Each row comes from the steps of one walk. Every step used is in the known rows, and no mark comes twice. Write the walk behind each row, first mark first.
Known rows:
S, D: [ 20   5  12 -30  43  13   8  -8  19 -13  22 -12   0  -1  20   4  15 -22
   2 -22  -1 -24  14 -14  -1   8  33  12   7  31 -12  -5  17 -26   4  -5
  29   4  38 -32 -39  27   6 -35   4 -17   7   0  -4  17  -6  44  35   7
  -6]
P, U, H, N: [  6 -19   7 -24  24  -1  -5   5  16  -9  44   0 -12   6  14  14  18 -18
  27   5   2   4  11   1  -2 -24   9  28 -14  13  -1 -22  26   1 -15   2
  -7  -1  26 -24 -35  15   4 -22 -15 -15   4   5  -5  18 -12  44  16 -15
  -6]
N, D, S: [  1  16  16 -30  29 -10  17  -7  12  -4   4 -31 -17  -8   2   2  12 -11
 -33 -18  -6  31  15 -11   3   7  36   9  -2  34  12  -7  21 -22   7   1
  25   1  45 -32 -42  35 -18 -33  -1 -33  -4   4 -12  24 -13  26  35 -24
  -4]
N, U: [ 36  -1   4 -23  38   1   9  -9  16  -3  23 -27  -1  -3 -10  10  25 -10
  16  -8  -3  15  10  -3  -5 -23  30   7  -7  49 -19 -15  12 -29   5   5
  35   7  44 -29 -37  24   0 -27  15 -27  11 -19  -5  -1 -18  25  -5 -15
   8]
P, U, S, D: [ 23   7   9 -33  38  15   3  -7  19   2  19  14  19  -7  18   7  11 -29
 -12  -7  17 -35  19  -2  -9 -14  -1  14  10  18 -17  -5  19 -11   0 -13
  28   6  19 -24 -36  30 -15 -11   5   6   3  25  -3  23 -30  37  23   8
 -16]
J, U, H, D: [  5 -16 -13 -24  24 -14   5  -2  13 -26  42 -18 -23  -6  10   7  18 -14
  25 -12  -4 -23  11  23  -4  12  19   0   1  25  13 -29   7   6   6 -20
  -6   3  28 -41 -22  19  26 -16 -16 -17  25 -12  -6  27  12  40   9  -4
  -7]
N, U, S, D: [ 56   7   6 -33  46  18   9 -25  16   1  10 -11   7 -10  14  15  12 -24
  11 -16  13 -38  17  -1 -29 -27   5   4   7  42 -24  -6  12  -4   8  -3
  51  11  32 -37 -37  31 -12 -42  21  -5  11  -3  -1   7 -20  25   3  -9
  -7]
H, U: [ 12   3   4 -24  30  -6  -2   3   9  -7  39 -15   4  -3  -7   8  21 -11
   0  -5   6  31  12  -3  14 -46  35  15  -6  38  -2  -1  14 -24  10   7
   3   7  48 -27 -44  25  15 -14  11 -24   0  -3 -10  -3 -22  38  11 -10
  -7]
J, U, H, N, D, P: [-18 -18   3 -37  23 -14   1  -7  20   0  43 -25 -38  -2  11   9  33  -1
  48   6 -13  32  11  21  -9 -17  16  15  -4  18  11 -16  20  29  12  -8
   3   5  34 -23 -38  16  13 -47 -30 -22  20 -29  -8  27  -9  31  12 -23
  -7]
Y, U: [ 20  18   5 -19  34  21  22 -12  10 -16  38 -21   2 -13  -5   7  15 -10
  -1 -11 -10  35  11  -2  -1 -14  42   8  -8  42 -29 -14  14 -31  23   5
   2  -6  50 -34 -39  26  -5 -17  13 -10  11  -4  -8   7 -11  35   0 -15
   0]
U, S, D: [ 26  15  11 -33  45  19   9 -18  18  -7  16   1   6 -13  29   9   3 -30
  -6 -16  11 -48  17 -10 -20  -6  10   6  13  36  -2   0  16  -6   9  -5
  32   6  25 -39 -35  32 -12 -40  14  -6   3  11  -2  13 -20  39  21   2
 -12]
N, D, P, U, S: [-19  -1  15 -42  30  -6  17  -9  14  10  16   4  -1 -15   6   0  30  -9
 -11   9   9  26  18   8 -12 -12   8   6   7  21 -10 -20  18   5  15  -5
  27   5  16 -16 -39  32 -31 -20   4  -6   2   2 -12  30 -44  23  -6 -20
 -19]
S, D, J, U, H: [ 10   4   6 -24  24 -22   3 -13  14 -12  33 -15 -11   6  14  21  19 -31
  26 -12  -3 -41  17  15  15   5  27   7  -5  36  -8 -16  11   1   8 -13
  21   7  43 -35 -36   8  19 -27 -30 -30  16  -4  -4  22   6  41  39   9
 -21]
U, H: [-14   5  11 -24  35 -16   9  -2  12 -13  30 -15 -17  -7  12  17  14 -28
  17  -5  -7  -7  15  -3  -5   2  33   9  -3  30  19 -23  17 -13   5   5
   5   3  25 -41 -34  14   2 -27  -5 -28  10  -5  -5   7   7  47  11 -14
  -3]
Y, U, H, D, P: [  1  -7   0 -27  30   8  36 -28   4 -36  40 -11 -19 -21  13   9  31 -13
  32 -10 -18  18  10  13  -4  19  39   0  -3  48 -37 -46  13  -9  43 -11
  12  -1  31 -42 -32  28  -1 -23 -11 -22  12 -23  -1  13  22  43 -26 -47
  -9]
P, U, H, D: [  3 -27  -4 -26  25 -13   8   4   7 -24  35   1 -11  -4  14   7  21 -19
  10  -8   0 -16  13   8   1  23  14  10  -4  13  -7 -40  16  -8  -2 -12
  -6   2  19 -30 -27  18   6  -8 -12 -14  10   4  -5  31   2  43   2 -13
 -19]
U, J: [ 15  22   1 -17  40  -3  13 -21  17 -16   9  -5  -7 -12  10   6  27 -17
  14 -25  -5   1   9  -7   1   2  42  15  -7  25 -10 -19  11 -16   0   8
  37  -3  37 -34 -26  35 -10 -31   9 -22   4  14  -9   3 -24  43   6   7
  -1]
N, D, P, U, H: [-38  -9  12 -42  25 -25  14   6  10  -3  24  -7 -21  -5   5   6  35 -11
  10   7  -9  30  17  10   2  13  28  11  -3   8  -7 -33  22  -4  14  -3
  11   7  19 -19 -43  17  -9 -24 -23 -22   8 -14  -8  33 -11  34  -3 -29
 -18]
J, U, S, D: [ 31  17  -4 -31  36  12  -2 -15  25   3  25  -5   8 -12  14   5   8 -24
   5  -7  14 -41  18  13 -12 -21   2   7  16  35   5   6   7   7   7 -17
  28   8  28 -37 -33  28   4 -18   4   5  17   6  -4  18 -20  28  31  18
  -4]
S, D, J, U: [ 28   8   4 -21  31  -9   2 -13  21  -6  27 -14   1   7   6   8  23 -14
  10 -13   4 -25  13   8  22 -11  30   7  -3  43 -20  -5   8 -11   8 -15
  34   2  55 -20 -38  19  19 -20 -13 -21  11  -4 -10  21 -15  32  47  19
 -18]
N, D: [-16   2  14 -34  40  -6  14   4   9  -6  11 -24 -19  -7  10   3  15  -1
 -13 -13  -4  24  16  -7  -5   9  33   6   2  19   1 -13  17 -19   2   7
   8   1  38 -25 -39  22  -3 -47   1 -23  12  -3 -16  29 -19  35  24  -8
 -11]
H, D, P: [  4 -17   8 -27  37   2  24 -21  15 -21  26  -6 -18 -11  18  -8  36  -7
   4 -13  -6   5   6  -3   1  17  32   4   5  52 -15 -31  10 -18  25 -16
  32   3  35 -29 -30  37   3 -25   2 -30  -2 -16  -3  17  -6  36  -9 -20
  -8]
Y, D, P, U: [-14   3  24 -36  36   1  10  -2  16  20  47  13  -7  -6  10 -16  55  -8
  -3  -2  16  30   9   4  23   1  26   0   0  48 -15 -26  22 -16  15 -14
  26   7  42  -7 -42  24   0  -3  -1 -31   3   5  -2  24  -8  27   3 -13
   0]
P, U, S: [  8   7   7 -26  31   3   7   0  17  -6  27   0  15 -12   3   6  15 -25
 -10   8  13  -8  16  -1  -5 -30   1   8   2  29  -2 -14  15  -9   1  -2
  17   2  19 -25 -32  28 -20   2  13   0   0  19  -8  17 -38  28   6   1
 -10]
N, U, H: [ 17  -3   5 -24  33 -13   6  -5   8  -4  24 -25 -11  -3  -3  22  22 -22
  32  -7  -7  -3  13   5 -12 -12  28   7  -9  37 -10 -26  15 -10   7   9
  22  10  35 -41 -37  14   0 -33   1 -30  14 -24  -3  -2   6  34 -10 -28
   6]
J, U: [ 18  10  -7 -20  27  -7   1   1  23   0  39 -24  -2  -3  -6   2  21 -10
   8  -2   3  12  11  10   7 -16  26   7  -1  42   9  -4   7 -17   7  -9
   8   2  39 -29 -32  19  18  -2   5 -11  20 -10  -9  13 -15  28  27  14
   5]
J, U, H: [ -4   9  -9 -24  26 -19  -3   5  16  -5  41 -23 -14  -3   0  13  16 -19
  27   0  -5  -6  13  18   1  -5  24   8  -3  31  21 -16  10   0   5  -8
  -4   3  30 -40 -31  10  18  -7 -13 -18  23 -13  -7  13   5  38  19   2
   5]
U, H, D: [  5 -18   1 -26  35 -11  16  -8   6 -34  27 -11 -26  -8  21  10  18 -19
  16 -18  -8 -29  12   1  -8  22  28   3   1  28   4 -37  13  -4   5  -5
   1   1  26 -43 -25  23   9 -36  -9 -27  12  -6  -3  20  14  50   3 -19
 -13]

Which walk is each row?
[  6 -10   3 -32  32  -1   5 -19  22  -6  21  10 -19  -3  14  -1  49   1
  27 -11  -4  45   8   5   0 -16  21  28 -13  -1 -30 -21  22  12  -3  -1
  35  -2  35  -6 -34  43 -18 -50 -14 -16   2   8 -13  27 -49  34   0 -11
 -14] -> H, N, D, P, U, J
[-11  -2   5 -26  25 -19   3  11  12 -10  36  -3  -2   1   5  13  21 -27
   8   3   0   2  16   4   3  -1  21  14  -6  16   0 -27  21 -14  -1   0
   0   3  21 -28 -34  13  -2  -2  -9 -18   9   5  -5  18  -2  43   7 -10
  -8] -> P, U, H
[ 27 -17  -5 -19  27  -6  15 -26  16 -15  26  -9  -5 -14  11   6  17 -12
  -2  -4  14 -40  13  21   2 -12   2  -9   0  55  -7 -26   0  17   9 -19
  20  -2  40 -29 -16  33   7 -18  -9 -16   9  13 -11  25 -27  23  14   9
 -31] -> H, D, J, U, S
[ 27   0  18 -26  34   3   7 -21  15  -5  15  12  18  -1  18  13  14 -35
 -17  -3  20 -44  19  -1   8 -22   4   6  -1  33 -32 -16  18  -7   1 -10
  41   3  33 -20 -36  26 -17 -15  -5 -12  -4  29  -7  25 -36  33  28   9
 -36] -> P, U, S, D, J
[ 41   4   6 -37  42  17  14 -37  18   4  12  -1   8 -14  14   8  28 -24
  22  -7   7 -25  14   3 -20 -20  12   7   9  57 -34  -8  11  -3  29  -9
  71  16  30 -39 -41  38 -19 -37  13 -14   3 -21   3   2 -21  20 -12 -26
  -4] -> N, U, S, D, P
[ 14  10  16 -36  45  15  17 -29  20  -2  16   6   3 -17  25   4  21 -31
   9  -9   6 -31  14  -5 -12  -4  15   8  17  53 -11  -6  15  -4  27 -14
  56  11  25 -40 -36  39 -18 -35   9 -15  -3  -3   3   8 -19  35   8 -13
  -9] -> U, S, D, P
[ 12 -23   2 -27  28  -3  17 -10  15 -21  36   7  -3  -5  10 -11  40  -6
  -1  -1   1  23   7   6  13  11  19  10   0  40 -27 -34  13 -24  17 -23
  27   4  29 -17 -32  36   2   4  -2 -14   1  -8  -5  27 -18  29 -12 -16
 -12] -> H, D, P, U
[ 17  15  -6 -25  31   0   2  -9  24   9  31 -15   4 -16  -2   8  14 -18
  11   5  11 -12  14  15 -12 -33   4   3   6  48  22  -5   4   6   7  -9
  15   3  27 -34 -28  26  -1  -6   8   0  14   5  -8  13 -29  27  19  10
   0] -> J, U, S
[ 23   7  22 -27  43   8  17 -30  13  -7   7   0   4  -7  27  16   7 -32
 -13 -12  13 -54  19  -8  -3 -12  16   4   4  48 -23  -9  12  -5  10  -2
  46   3  39 -32 -34  30 -13 -46  -5 -26  -6  20  -6  14 -22  36  31   1
 -33] -> U, S, D, J
[  6   9  19 -34  40   9  15 -18  18  -2  24  -6  -3  -3  19  -3  29 -19
   8 -14  -3  -9  11  -9   5  14  36  15   9  49 -18  -9  18 -27  23 -12
  50  10  39 -28 -43  31   2 -33   1 -24  -3 -17   0   9  -6  39  17 -12
  -2] -> S, D, P
[ -9 -18  12 -28  24  -6   1  -7  18  -4  49   4 -12   4  12   9  35 -19
  45  13  -7  22   8   3   3 -25  13  29 -11  30 -11 -28  26   2   6  -4
  13   4  21 -20 -39  21   0 -16 -21 -23  -2  -8  -1  10 -11  42  -2 -30
  -7] -> D, P, U, H, N
[-16  -6  13 -39  28 -15  15   1  16   3  24  -7  -7  -3   0  -6  38   0
  -9   3  -2  47  13   3   8   3  25  11   0  19 -15 -20  20 -19  14  -6
  26   6  31  -8 -44  26 -11 -17  -7 -17   5 -10 -12  34 -30  25   4 -18
 -12] -> N, D, P, U
[-18  -8  12 -36  30  12  25 -19   9 -13  39 -19 -31 -12  13  15  27   0
  41  -1 -23  54  12   9 -19 -21  35  17 -10  24 -29 -25  25  15  31   6
   1  -4  42 -26 -46  22 -12 -62 -20 -21  11 -25  -7  17   2  38 -10 -53
 -10] -> Y, U, H, N, D, P
[-29 -22  19 -39  35  -8  11 -11  12  -4  30 -12 -41  -5  26  11  25  -2
  35   0 -17  30  12   1 -16  -7  26  20  -4  22   2 -21  26  17  11   5
  11   3  27 -25 -43  23  -3 -73 -25 -31   4 -23  -6  19  -9  40   7 -39
 -11] -> U, H, N, D, P
[ 47  15  -7 -17  39   1  12 -27  15  -7   5 -14  -3  -8  -1  13  35 -13
  33 -22  -2  12   7   1 -11  -9  37  11 -14  32 -30 -21   6 -17   2   9
  57   4  45 -36 -30  37 -11 -32  16 -24  11  -3  -7  -4 -24  29 -21  -3
   7] -> N, U, J
[  2 -16  14 -32  16 -11   1   1  14  -2  27 -12 -24   1   9  16  11 -16
   0  -4  -5  35  14   3  -1 -18  12  28 -17   2   3 -17  33   6 -13  -2
  -4   1  28 -21 -40  26 -12 -29 -27 -24  -1  13  -9  32  -7  33  33 -36
 -12] -> P, U, H, N, D, S
[ -6   1  10 -37  28 -11   7  -7  17 -14  32  11  -2   2  21   7  34 -31
  19  -4  -4 -16  14   5   8  16  21  20   5  23 -21 -21  23 -13  17 -17
  32  11  17 -28 -43  18  -4  -9 -16 -17   4 -10   4  20   0  44  10 -17
 -10] -> S, D, P, U, H
[  0 -17  14 -32  40   9   4  -3  16  -5  24 -18 -26  -2  19   4  12   6
   6 -11  -5  28  13 -11 -15 -28  23  16  -4  13   3  -7  25  -2  -9   5
   0  -4  44 -14 -38  27  -2 -68  -5 -21   6  -3 -15  26 -26  33  26 -11
 -11] -> H, N, D
[ -4 -19  16 -25  31   3  26 -19  -1 -16  32 -23 -32  -3  15  27  14  -2
  25  -5 -18  32  16   9  -9 -24  35   8 -21  22 -38 -30  24  14  14  18
 -13 -11  54 -23 -42  16  -7 -72 -31 -35   7  -5 -15  23  -2  37  14 -36
 -31] -> Y, U, H, N, D, J
[ 15  17  -3 -18  29  -4   6 -10  18 -12  17   7   8  -5   4   3  36 -18
  12 -15   5  14  10   1   9  -6  27  22 -10  11 -23 -20  12 -17  -8   1
  29  -2  34 -24 -27  33 -12  -3   7 -11   6  23 -11  16 -33  39   1  16
  -5] -> P, U, J
[ 15 -12  -6 -22  25  -5 -10  -2  21  -8  53 -18 -24   3   7  17  14 -12
  50   6  -6  -1   9  17  -8 -33  13  22 -10  30  20  -8  16  20  -5  -4
 -12   1  34 -32 -30  17  22 -31 -20 -15  20 -10  -6  10  -4  41  28  -3
   1] -> J, U, H, N
[  8 -20   4 -30  30   4  19 -20  16 -10  30  13   2 -18  14  -6  33 -15
  -4   4  13 -12  10   9  -4   2   0   5   8  40 -21 -31  12  -3  21 -24
  31   4  18 -26 -26  41 -17  -1   4  -5  -2   5  -4  24 -31  28 -16 -19
 -20] -> H, D, P, U, S
[ 17 -23  12 -16  37  -7  23 -20   9 -30  22 -10 -12  -5  17   3  23 -10
  -9 -15   2 -17   9  -6  16  11  34  -7  -8  51 -23 -35   8 -22   7  -6
  23  -5  52 -26 -24  31   6 -36  -6 -36  -2   4 -11  23 -12  38  11  -4
 -31] -> H, D, J
[ -1 -26  13 -19  30 -20  24 -16   3 -38  22 -10 -25  -3  24  16  22 -23
   9 -13  -4 -34  12   2   7  21  31  -2  -9  43 -15 -48  10  -6   9  -2
  13  -2  39 -35 -25  19   7 -43 -23 -40   3  -1  -7  21  11  45  11 -16
 -35] -> U, H, D, J
[ 17  24   3 -22  38  28  23 -24  11 -11  30 -12   9 -25   4  11   7 -19
  -5  -4   0   5  15   2 -19 -30  20   2   0  48 -22 -10  12  -8  27   5
   8  -4  35 -43 -31  33 -21 -20  19  -1   8  10  -7   5 -22  33  -8 -17
  -4] -> Y, U, S
[ 30 -20  -4 -16  26 -15  14 -19  15 -21  32 -18 -12   2   4   2  28  -3
   4 -11   1 -11   9  16  22   0  25  -4  -8  53 -18 -28   3  -7   9 -19
  14  -2  58 -21 -23  24  24 -15 -13 -28  13  -1 -13  28 -12  25  25   8
 -25] -> H, D, J, U
